(in the rows, 128 means zero)
Known rows, with every step that occurs
duvim > desor: [141 122 122 121 157 112 126 105  99 148 139 108 136 133 135 154 150 128
  93 131 112 117  90 117 133 139 128 134 125 123 160  94 108 108 111 133
 128 141 147 133 122 127 127 141 115 112 102 118 141 131 137 115  97 120
 114 142 127 147 134 159 123 177 134 209 124 105]
parug > rera > basezur > naraf > kuro > tapu: [142 129 140 118  45 108 125  75 122  90 137 136 123 128 146 117 104 138
 188 128 145 143 139 152 131 105 126  85 108 143 160 159 124 175 132 121
 120 135 154 128 126 139 167 101 167 126 133 111 126 144 138 159 143 127
 101 133 126 139 137  92 117 140 126 102  90  95]
rera > parug: [131 108 135 111  97 111 122 164 108 154 124 134 122 123 131 122 166 127
 115 132 109 108  91  98 126 125 105 124 113 118 145  98 123 125 113 123
 140 142 126 133 116 110 162 136 127 117 111 152 133 148 130 131  95 119
 132 120 130 142 149 152 130 155 152 153 123 103]
rera > basezur: [147  85 129 126 124 110 130 139 141 117 115 106 118 131 139 127 162 127
 111 141 133 118 132 127 132 132 145 113 116 128 143 110 124 150 124 139
 122 153 151 133 124 122 163 138 128 117 123 127 122 121 143 120 120 125
 131 122 126 171 147 130 119 145 128 149 133 103]
detoz > tapu > kuro > naraf > basezur: [120 126 125 140 168 144 124 128 172 129 105 148 176 156 112 153 115 109
 129 117 125 152 124 154 103 140 144 138 151 157 140 174 137 134 120 137
 125 111 132 115 128 112  60 122 150 105 144 124 112 107 131 146 146 128
 142 131 127 120 124 114 121  96 114 130 149 141]
kuro > tapu: [133 168 121 120 147 116 122 113 121 125 111 135 163 115 147 129 117 133
 121 129 119 127 139 133 121 137 124 121 152  99 151 123 130 160 125 124
 130 113 135 129 115 119 141 127 149 114 116 128 132 122 132 123 104 121
 150 135  74 122 140 134 123 125 122 127 114 110]
defo > detoz > tapu > lepi > basezur > mupo: [130 152 130 145 241 148 124 160 134  93 135 105 165 136 106 115 129 137
  55 124 127 135 130  88 128 119 150  83 149 149  69 153 122  99 146 141
 109 112  61 122 137 105  67 147 133 143 147 140 119 106 105 107 156 143
 179 140 112 114  97 145 108  90 130 108 120 173]
parug > rera > basezur: [142  83 135 128  88 104 121 133 120 116 146 122  91 136 132 127 176 127
 138 146 101 122 108 112 144 117 138  90  80 130 151 105 119 145 132 156
 127 157 129 133 124 126 189 135 124 139 128 124 119 127 146 127 123 124
 122 124 145 190 144 122 108 151 134 139 115 104]
basezur > naraf > kuro > tapu: [126 176 131 111  98 120 128  76 113 117 113 133 162 114 159 123  77 140
 172 112 156 141 145 156 113 125 106 123 158 134 156 149 129 171 121 102
 119 110 167 125 119 130 123 102 171  97 121 122 140 151 128 154 123 127
 107 132 101  66 134 127 135 122 119 124 104 104]
detoz > tapu > kuro: [116 170 133 119 160 133 114 128 145 131 117 132 181 149 132 141 151 123
 101 120  89 135 118 124 116 136 134 153 147 131 129 138 133 166 112 115
 121  96  97 120 123  93  83 128 121 127 138 121 115 131 143 136 102 123
 137 132 121  96 130 145 113 107 121 172 140 125]
lepi > basezur > rera > parug: [131 109 117 124  87 144 128 179 118 148 157 133  80 135 128 125 182 106
 142 136 112  89 121  99 141 113 104 124  80 126 118 114 124  84 109 133
 157 151 118 134 124 149 174 135 150 159 132 152 144 130 128 115 101 126
 141 122 221 185 139  76 140 180 173 130 128 130]
rera > basezur > naraf: [152  86 144 117  95 110 128 112 139 108 122 106  98 116 150 125 138 133
 111 131 159 120 139 149 131 116 128 132 122 147 143 112 127 143 110 107
 126 158 159 133 129 135 155 114 139 112 135 121 127 142 133 128 151 118
 132 125 165 126 147 129 118 145 127 140 121 106]
kuro > tapu > lepi > basezur: [140 159 121 139 190 146 128 126 120 121 120 125 155 133 129 124  97 119
 131 123 118 108 182 143 125 123 146  94 135 137 114 155 122 114 157 160
 122 133  98 130 120 119 124 139 117 116 136 134 133  99 119 117 132 145
  96 137  95 163 114  94 113 133 112 116 118 135]
basezur > mupo: [135 137 130 121 146 107 133 142 111 125 122 122 128 100 139 125 144 142
 119 139 132 120  90  91 133 134 108 114 122 129 132  84 123 118  96 120
 119 130 139 128 130 120 136 131 172  98 117 133 132 141 137 117 113 119
 178 129 152  89 145 163 114  99 131 121 134 128]
duvim > basezur > lepi > tapu: [129 124 117 126  99 123 126 143 120 134 121 117 128 118 110 109 125 140
  66 122 150 130 144 135 140 127 152 133 138 113 119 141 130 141 119 147
 149 127  83 132 129 125 109 122 118 167 115 126 144 101 122 125 143 139
  95 131  85 117 120 152 155 169 130 112 116 132]
defo > detoz: [125 135 130 120 173 131 117 138 120 124 125 105 161 116 134 123 153 141
  80 130 108 136 121 115 125 134 122 136 170 112 140 117 119 152 126 132
 125 116 122 129 118 120 119 157 139 138 113 133 127 140 120 121 116 128
 176 126  81 135 127 194 127 134 141 164 113 122]
lepi > basezur: [137 116 116 127 164 143 130 146 124 131 135 107 112 131 126 132 143 122
 133 131 123 105 142 118 132 129 132 124 116 144 125 118 122 114 125 155
 140 143 127 134 123 135 147 143 129 107 127 134 140 117 131 123 107 129
 104 126 144 163 138 107 125 150 131 158 128 142]
naraf > kuro: [123 138 123 118 113 123 133 117 113 139 123 123 151 133 139 129 132 133
 175 125 126 129 120 117 120 141 116 119 129 137 153 124 123 163 122 149
 113 125 164 126 120 115 129 136 141  89 110 129 135 151 140 138  94 134
  83 121 104 103 138 145 137 141 130 182 126 109]
duvim > basezur > lepi > tapu > kuro: [119 145 125 120 100 137 122 142 141 130 114 118 160 134 112 116 124 132
  87 117 129 129 144 151 136 124 146 158 138 140 115 159 130 148 109 139
 145 118  58 128 129 118 105 124 123 173 128 115 139 100 134 143 137 144
  98 134 109 108 118 161 149 154 124 130 134 124]
mezafa > mupo > basezur > lepi > tapu > detoz: [114 144 134 143 163 139 137 130 134 122 118 137 103 112 118 120  99 144
  83 132 139 149 130 127 132 130 152 181 150  57  63 118 138 129 177  96
 127 102  86 136 148 134 129 129  53 178 123 126 118 126 103 123 150 132
 123 129  33 112  96 124 136  89 121  81 145 161]
parug > rera > basezur > mupo: [151  86 139 127  84  94 130 143 117 102 147 121  86 120 129 120 171 139
 139 155 121 123  88  88 150 115 128  72  70 147 135  92 118 118 110 138
 120 156 128 131 137 127 183 128 164 127 130 120 119 129 148 123 130 119
 173 129 176 148 148 129  98 114 133  98 126 113]
parug > rera: [126 126 129 122  98 114 114 118  97 142 154 133 107 122 136 133 162 130
 147 136  79 120  82  99 138 121 112 112 100 124 157  90 119 139 127 152
 132 135 121 129 121 115 164 133 126 133 116 128 126 147 143 129 103 122
 120 125 135 144 142 148 114 147 134 151 110 118]
mupo > basezur: [138  96 127 128 133 110 125 135 128 139 138 113 107 142 128 138 148 132
 129 141 106 126 132 123 136 147 130 141 121 113 137 100 129 115 137 133
 134 124 144 135 123 146 168 148  90 118 127 126 133 126 132 110 109 116
 106 120 127 164 136 149 145 133 121 149 135 133]
mezafa > mupo > basezur > rera: [124 118 127 139 113 107 134 129 116 134 153 133  68 129 133 137 148 121
 166 146 114 118 108  98 148 142 108 174  92  84 122  69 127  83 134 118
 126 118 157 130 138 163 174 126 126 121 132 121 131 127 129 111 109 111
 164 129 192 139 134 117 133  99 133  84 157 154]
detoz > tapu > kuro > naraf > basezur > rera: [111 141 118 144 131 150 126 126 175 132 129 160 152 153 123 154 136  98
 148 120 116 141 127 150 116 133 126 142 132 146 137 169 139 115 109 129
 130 109 136 112 132 131  60 111 171 144 154 120 117 108 135 124 141 127
 175 131 197 129 120  96 127 111 132 119 149 144]
detoz > tapu > lepi > basezur > rera > parug: [118 134 124 139 132 147 122 173 119 142 158 155 107 156 114 118 170 101
 101 121 101  98 126  98 137 110 127 100  91 127  90 145 130  83 140 138
 136 137  75 124 125 111 110 130 108 172 153 154 122 120 117 105 123 138
 117 130 197 161 113  69 127 164 154 117 123 147]
mezafa > mupo > basezur > naraf > kuro: [124 109 142 125  95 108 135  97 118 119 139 126  89 129 129 131  97 139
 198 126 156 141 111 123 130 132 108 175 114 138 128 102 127 111 143 104
 114 118 182 129 138 158 162 111 132  63 126 118 138 154 120 157 135 116
  87 130 150  82 136 141 134  81 114 102 142 138]
basezur > lepi: [105 154 124 120 113 124 132 115 110 149 124 116 125 106 120 113 130 133
 111 127 137 126 130 129 131 134 135 125 134 104 128 118 129 141 120 117
 133 138 121 131 130 114 119 129  88 153 111 130 125 134 137 122 119 130
 135 123  87 117 121 116 130 141 125 151 123 125]
kuro > naraf: [127 119 125 124 135 132 127 138 129 145 115 115 130 125 140 136 118 123
 135 123 132 128 115 132 114 136 113 128 144 132 161 118 123 135 126 138
 133 121 164 120 114 115 117 127 128 103 131 135 134 116 130 128 118 115
 138 123 125 113 152 137 127 118 131 128 113 126]
duvim > basezur > naraf: [154  97 135 117  85  92 112 106 117 134 135  94 110 117 144 129 137 139
  84 120 131 121 130 138 135 126 121 150 133 159 157 112 124 129  97 133
 138 142 133 131 123 137 142 111 160  95 131 124 158 140 128 130 139 117
 101 135 153 112 142 177 135 156 126 130 114 128]
kuro > naraf > basezur: [134  88 117 141 141 131 135 127 144 143 115 138 123 128 120 145 112 118
 148 128 146 135 126 142 115 140 124 115 136 153 158 137 129 110 124 160
 131 145 174 124 125 135 115 131 154  84 120 134 125 117 122 128 140 126
 134 123 129 155 135 132 130 125 121 121 134 128]
rera > basezur > naraf > kuro > tapu: [146 131 136 114  84 113 134  86 143  92 105 121 148 124 152 118  91 137
 161 121 178 142 170 168 118 122 133 109 144 137 151 165 129 178 128 108
 116 134 176 129 125 138 145 102 170 105 131 113 129 135 131 151 144 128
 107 133 104 107 139  98 127 130 120 118 111  91]
mezafa > mupo > basezur: [133 102 131 134 144 101 130 136 116 130 131 124  88 132 122 136 134 132
 153 144 117 127 106 100 136 145 125 169 108 100 127  77 125 101 146 126
 121 119 152 133 134 146 173 134 104  85 120 126 130 127 125 127 110 110
 135 128 127 137 140 139 129  81 118  99 152 146]
mezafa > mupo: [121 138 130 125 156 111 131 127 105 132 119 125 116 107 130 131 133 131
 139 134 120 117  91  95 128 136 109 158 121 106 138  75 122 127 127 131
 115 125 148 128 132 117 143 125 146  73 108 130 127 134 130 137 106 115
 148 129 123  95 146 144 103  92 123 112 146 131]
mezafa > mupo > basezur > lepi > tapu: [117 134 126 137 125 136 142 144 116 120 124 142  88 120 101 114  98 137
 125 136 163 136 113 115 141 129 141 169 120  68  86 110 136 108 158 104
 140 116 113 134 146 144 140 122  72 156 118 123 119 105 114 134 143 127
 129 124  96 109 117 124 142  97 118  72 145 150]
lepi > tapu > kuro > naraf > basezur > mupo: [141 121 125 141 149 161 142 161 162 106  99 164 161 120 118 141  88 124
 152 129 162 139 108 140 116 117 113 132 134 171 123 150 134  93 104 133
 129 121 124 117 138 131  83 118 205 104 135 124 121  99 124 147 164 137
 180 128 179  82 134 166 120  78 121  75 150 130]

Rows
[133 146 126 146 206 137 132 150 127 110 133 127 132 138 113 120 126 128
  86 126 133 118 132  91 131 123 146  78 115 161  76 136 127  94 138 143
 113 130  84 123 137 104  83 131 127 112 149 140 121 104 119 108 143 137
 134 137 155 104 113 104 100  94 116 107 132 166]  detoz > tapu > lepi > basezur > mupo
[112 147 124 131 113 166 138 132 147 128 108 164 162 118  98 129 104 122
 132 123 139 135 147 164 129 120 149 152 138 133 105 166 141 125 120 131
 135 139  79 130 143 127  84 127 126 166 113 119 112 122 127 145 155 157
 129 124 114 119 102 136 136 143 120 140 155 117]  naraf > basezur > lepi > tapu > kuro
[134  89 129 124  60 112 124 174 117 158 162 144  75 144 129 127 186 116
 140 146 102 107 110 106 147 132 104 140  84  97 130  94 131  87 120 113
 151 130 134 135 124 159 190 136 112 168 133 142 139 138 130 106  96 113
 141 117 202 189 134 122 163 161 165 124 132 121]  mupo > basezur > rera > parug
[127 128 134 128 136 154 134 100 114 124 142 116 123 135 133 121  85 125
 184 105 142 111 158 150 124 106 122 114 117 206 114 157 119 115 151 153
 112 151 131 128 127 127 114 126 122  90 140 131 139 148 118 145 152 152
  37 125 168 105 116 108 124 150 115 153 117 138]  tapu > lepi > basezur > naraf > kuro
[119 159 130 125 187 132 112 137 135 116 119 116 180 131 124 125 157 141
  39 123 111 152 107 104 119 138 141 128 182  94 126 137 128 164 132 121
 121  96 105 123 121 104  79 144 125 156 124 130 114 132 118 118 117 122
 179 132  59 116 119 171 123 120 138 167 110 139]  defo > detoz > tapu
[124 129 109 133 125 147 130 143 124 136 155 120  93 132 138 133 161 111
 150 133 110  98 148 116 142 123 117 128  99 126 124 114 125 100 110 146
 145 142 130 129 127 154 144 134 152 146 139 130 144 120 137 104 102 129
 135 126 199 162 134  82 130 166 147 144 130 147]  lepi > basezur > rera
[135  90 145 118  36 111 126  93 123 105 151 122  94 131 141 120 135 134
 192 128 134 135 115 136 137 104 124  97  88 169 158 130 122 158 126 135
 119 157 163 129 129 138 172 110 145 124 133 115 127 162 142 155 143 130
  77 125 168 136 141 120 119 156 133 136 103  98]  parug > rera > basezur > naraf > kuro
[112 131 128 132 112 171 133 158 162 130 121 136 138 151 113 127  83 122
 142 120 145 146 149 172 123 126 140 157 148 121 105 168 137 122 141 104
 156  98 104 122 131 140 104 124  67 185 150 115 127  88 126 144 159 130
 112 121 122 112 117 115 158 112 118  98 130 136]  mupo > basezur > lepi > tapu > kuro > naraf
[126 140 121 144 209 147 123 134 130 127 133 123 139 159 116 128 130 117
  90 118 114 116 148 116 125 123 159 101 128 143  96 152 128 119 157 159
 119 129  83 126 127  98  87 141  82 124 145 142 119 106 119 112 136 141
  87 131 119 144 112 101 110 139 114 147 126 158]  detoz > tapu > lepi > basezur
[126 126 129 116  66 119 124 162 107 158 143 150  97 120 139 122 186 115
 131 136 104 101 100  97 138 123  90 127  96  99 143  94 127 107 101 116
 142 138 134 129 120 128 163 126 145 162 122 150 135 152 134 111  93 119
 162 121 196 138 145 128 138 172 170 133 126 110]  basezur > rera > parug
[143  81 146 121  59 109 119 106 122 108 150 119  75 118 144 124 152 132
 132 135 122 123 107 133 145 100 126 108  90 151 151 104 123 138 120 125
 131 161 137 133 130 134 181 111 131 136 136 116 119 144 140 138 148 118
 126 126 179 153 147 125 104 156 132 121 104 103]  parug > rera > basezur > naraf
[120 137 132 121 137 145 124 133 147 141 113 115 162 139 146 143 122 116
 159 120 106 127 123 152 110 133 107 153 143 160 157 135 123 148 113 126
 132 112 141 116 115 113 110 129 137 104 140 123 132 115 141 145 119 121
 133 125 150 109 145 148 123 108 124 141 130 117]  tapu > kuro > naraf
[108 125 128 132 122 111 140 122 115 135 136 118  82 122 101 121 111 135
 140 140 142 133 118 113 142 145 137 159 110  86 101  98 129 100 144 109
 130 126 135 135 143 147 156 128  67 126 116 122 125 122 126 128 128 119
 140 127 102 125 117  95 134  81 114  84 150 153]  mezafa > mupo > basezur > lepi
[114 116 122 128 106 122 132 130 123 147 143 115  99 132 110 119 127 133
 120 136 138 134 149 133 138 145 144 135 120 101 113 121 133 121 137 115
 144 130 126 137 134 144 148 141  53 158 122 121 129 126 134 113 126 123
 110 119  98 158 115 112 155 131 118 138 130 142]  mupo > basezur > lepi
[124 107 129 124 101 116 138 127 137 123 117 103 110 116 119 109 142 130
 100 135 161 128 143 141 137 131 158 102 118 113 123 133 128 151 124 122
 131 163 134 134 135 121 145 131  87 158 119 123 119 120 142 116 136 132
 132 122  95 159 126  90 128 146 125 141 132 112]  rera > basezur > lepi
[131 191 136 117 139 124 123  64 129 118 107 126 172 109 178 129  77 149
 126 109 139 153 159 167 102 122 123 134 186 120 134 157 132 198 138  96
 105 100 141 127 122 124 111 111 157 125 129 125 134 176 114 141 130 132
 105 136  40  76 116 138 130 120 122 137 102 113]  basezur > naraf > kuro > tapu > detoz
[146 105 123 136 144 107 140 135 123 121 118 143 121 100 115 133 134 134
 129 145 148 126 107 104 133 139 119 102 110 147 131 103 128  86  98 144
 116 152 147 132 141 136 130 134 191  83 108 130 125 139 129 119 133 131
 180 130 157 124 131 156 116 105 122 114 152 131]  naraf > basezur > mupo
[116 143 120 146 156 154 137 121 141 131 103 159 141  98 118 124 109 135
  61 125 150 146 151 155 122 122 163 134 166  96  86 152 143 141 149 130
 126 133  82 136 143 123  85 133 104 189 109 133 110 140 104 117 158 156
 131 123  29 140  86 136 136 152 123 139 133 134]  naraf > basezur > lepi > tapu > detoz
[110 162 136 126 204 157 109 144 167 116 113 112 214 156 127 138 124 125
  83 111 103 161 122 135 100 129 134 147 197 130 133 173 127 168 127 112
 127  75 103 111 117  97  48 133 133 150 151 122 115 106 121 143 130 122
 182 135  89  94 122 164 122  83 136 141 115 142]  defo > detoz > tapu > kuro > naraf
[117 133 128 140 215 158 117 136 184 111 108 133 205 155 103 146 117 120
  92 115 118 167 133 148 101 135 146 136 185 152 129 192 131 141 131 135
 122  96 111 113 127 116  46 139 159 137 142 122 109 110 114 148 155 134
 192 135  89 130 107 157 126  93 127 134 134 142]  defo > detoz > tapu > kuro > naraf > basezur
[123 154 133 132 184 122 118 127 123 138 122 138 156 139 131 127 138 125
  80 116 100 128 118 114 120 133 144 112 147 121 118 131 131 142 152 142
 107 119  96 121 122  83  74 132  81 122 132 135 108 125 123 111 129 133
 107 130  95 101 118 143 107 124 112 154 123 137]  detoz > tapu > lepi
[135  98 135 119  79 118 129 101 128 130 144 116 109 138 137 132 110 140
 181 123 146 139 138 144 129 132 113 146 126 150 140 128 129 133 131 112
 125 125 177 131 129 158 153 122 110 102 132 119 141 158 128 142 129 123
  67 120 146 107 133 142 155 132 122 148 121 126]  mupo > basezur > naraf > kuro
[132  83 119 136  77 133 133 165 134 156 138 162  94 128 121 136 147 102
 156 133 134 115 106 125 125 126  94 114  99 129 151 129 131  77 109 136
 146 153 165 124 124 147 142 121 181 134 128 151 132 127 121 123 132 123
 177 122 200 174 137 102 144 153 161  91 133 120]  kuro > naraf > basezur > rera > parug
[138 156 131 130 166 146 127 100 117 112 127 119 131 117 141 122  70 125
 130 111 137 108 184 165 125 108 132 108 141 160 112 157 124 111 150 125
 128 141 102 129 123 132 126 115 131 112 149 129 135 116 110 130 161 138
  99 142 129 123 115  92 112 137 107 101 102 136]  kuro > tapu > lepi > basezur > naraf
[135 141 140 128 121 119 128  83 122 119 131 135 147 141 142 124  59 138
 179 114 141 141 175 170 122 126 129 116 145 147 128 164 129 131 167 118
 107 116 144 127 124 144 133 118 101 108 140 120 132 140 115 135 153 137
  57 132 107 108 110 125 146 113  98 109 112 124]  mupo > basezur > naraf > kuro > tapu > lepi
[140 125 127 138 188 139 136 150 114 119 136 112 117 120 122 120 119 129
 131 132 130  98 135 101 139 119 129  91  98 179  93 117 118  76 129 158
 114 150 101 129 135 122 128 143 139  95 137 140 135 111 121 110 141 142
 127 133 172 124 121 121 105 110 119 108 135 151]  tapu > lepi > basezur > mupo
[124 190 124 124 171 120 127  89 130 125 101 126 192 126 166 130 101 141
 126 120 119 149 160 145 104 140 136 120 180 100 133 158 129 201 149 128
 103  93 136 126 118 110 118 135 146 126 116 130 133 158 123 130 102 138
 104 136   4 118 115 134 131 119 125 153 116 115]  naraf > kuro > tapu > detoz
[113 156 129 125 163 147 117 134 161 133 109 123 182 158 135 145 120 117
 122 113 110 144 112 140 102 133 125 146 160 139 141 157 131 159 117 111
 131  86 122 110 119  93  64 117 124 120 153 123 121 107 139 144 120 115
 143 133 131  87 139 128 118  90 124 135 129 136]  detoz > tapu > kuro > naraf
[111 122 118 133 115 131 140 114 124 145 123 137 120 107  97 123 123 127
 122 131 156 132 139 140 133 139 145 115 125 123 124 139 133 114 120 141
 130 160 135 135 141 134 116 135 113 135 101 129 120 136 126 122 140 141
 133 124  94 149 108 110 132 148 118 148 142 126]  naraf > basezur > lepi
[112 161 121 122 107 153 135 141 114 131 115 139 132 104 118 110 113 136
  98 123 151 129 125 132 131 121 136 131 147  88 112 130 138 148 128 113
 143 126 101 131 130 114 105 124  92 178 113 131 120 118 127 125 137 137
 125 123  84  87 122 136 137 154 129 138 114 123]  basezur > lepi > tapu
[129 113 112 137 106 125 135 124 130 145 144 153 108 112 127 142 162 113
 145 138 116 117 131 126 140 138 119 125 109 128 146 113 134  96 109 151
 127 153 156 130 135 156 130 134 174 132 115 128 128 142 132 100 121 133
 161 124 188 164 124 125 128 162 137 142 147 126]  naraf > basezur > rera
[127 175 118 117 125 119 130 104 116 122 108 134 186 130 142 127  99 135
 173 122 137 139 143 132 115 141 121 106 150 112 155 152 125 179 131 135
 115 108 159 125 115 118 126 124 161  99 111 127 138 136 135 139  96 131
 104 130  60 106 134 129 139 123 124 143 115 103]  naraf > kuro > tapu
[142  92 138 122  99 115 122 112 126 130 144 113  91 124 143 136 125 138
 124 131 129 128 137 146 135 128 115 163 132 133 135 101 132 112 127  98
 138 131 151 136 129 159 159 126 100 120 138 118 135 150 126 121 134 111
 106 123 166 126 136 156 140 132 121 134 125 130]  mupo > basezur > naraf
[126  95 134 131  77  99 131 167 109 147 153 150  56 136 122 125 170 117
 155 149 110 109  88  81 148 131  92 166  70  79 119  71 126  66 129 104
 139 128 141 134 135 161 199 124 130 136 127 142 133 135 125 119 102 106
 167 126 201 156 140 106 141 111 160  67 153 138]  mezafa > mupo > basezur > rera > parug
[114 142 130 127 117 156 130 142 148 128 129 139 139 143 109 123 112 130
 129 129 127 136 149 156 135 126 147 168 137 114  94 148 141 129 137 103
 149 110  78 131 135 141 124 136  64 196 136 111 123 110 132 137 141 138
 104 121 115 125 110 135 155 128 121 134 144 128]  mupo > basezur > lepi > tapu > kuro
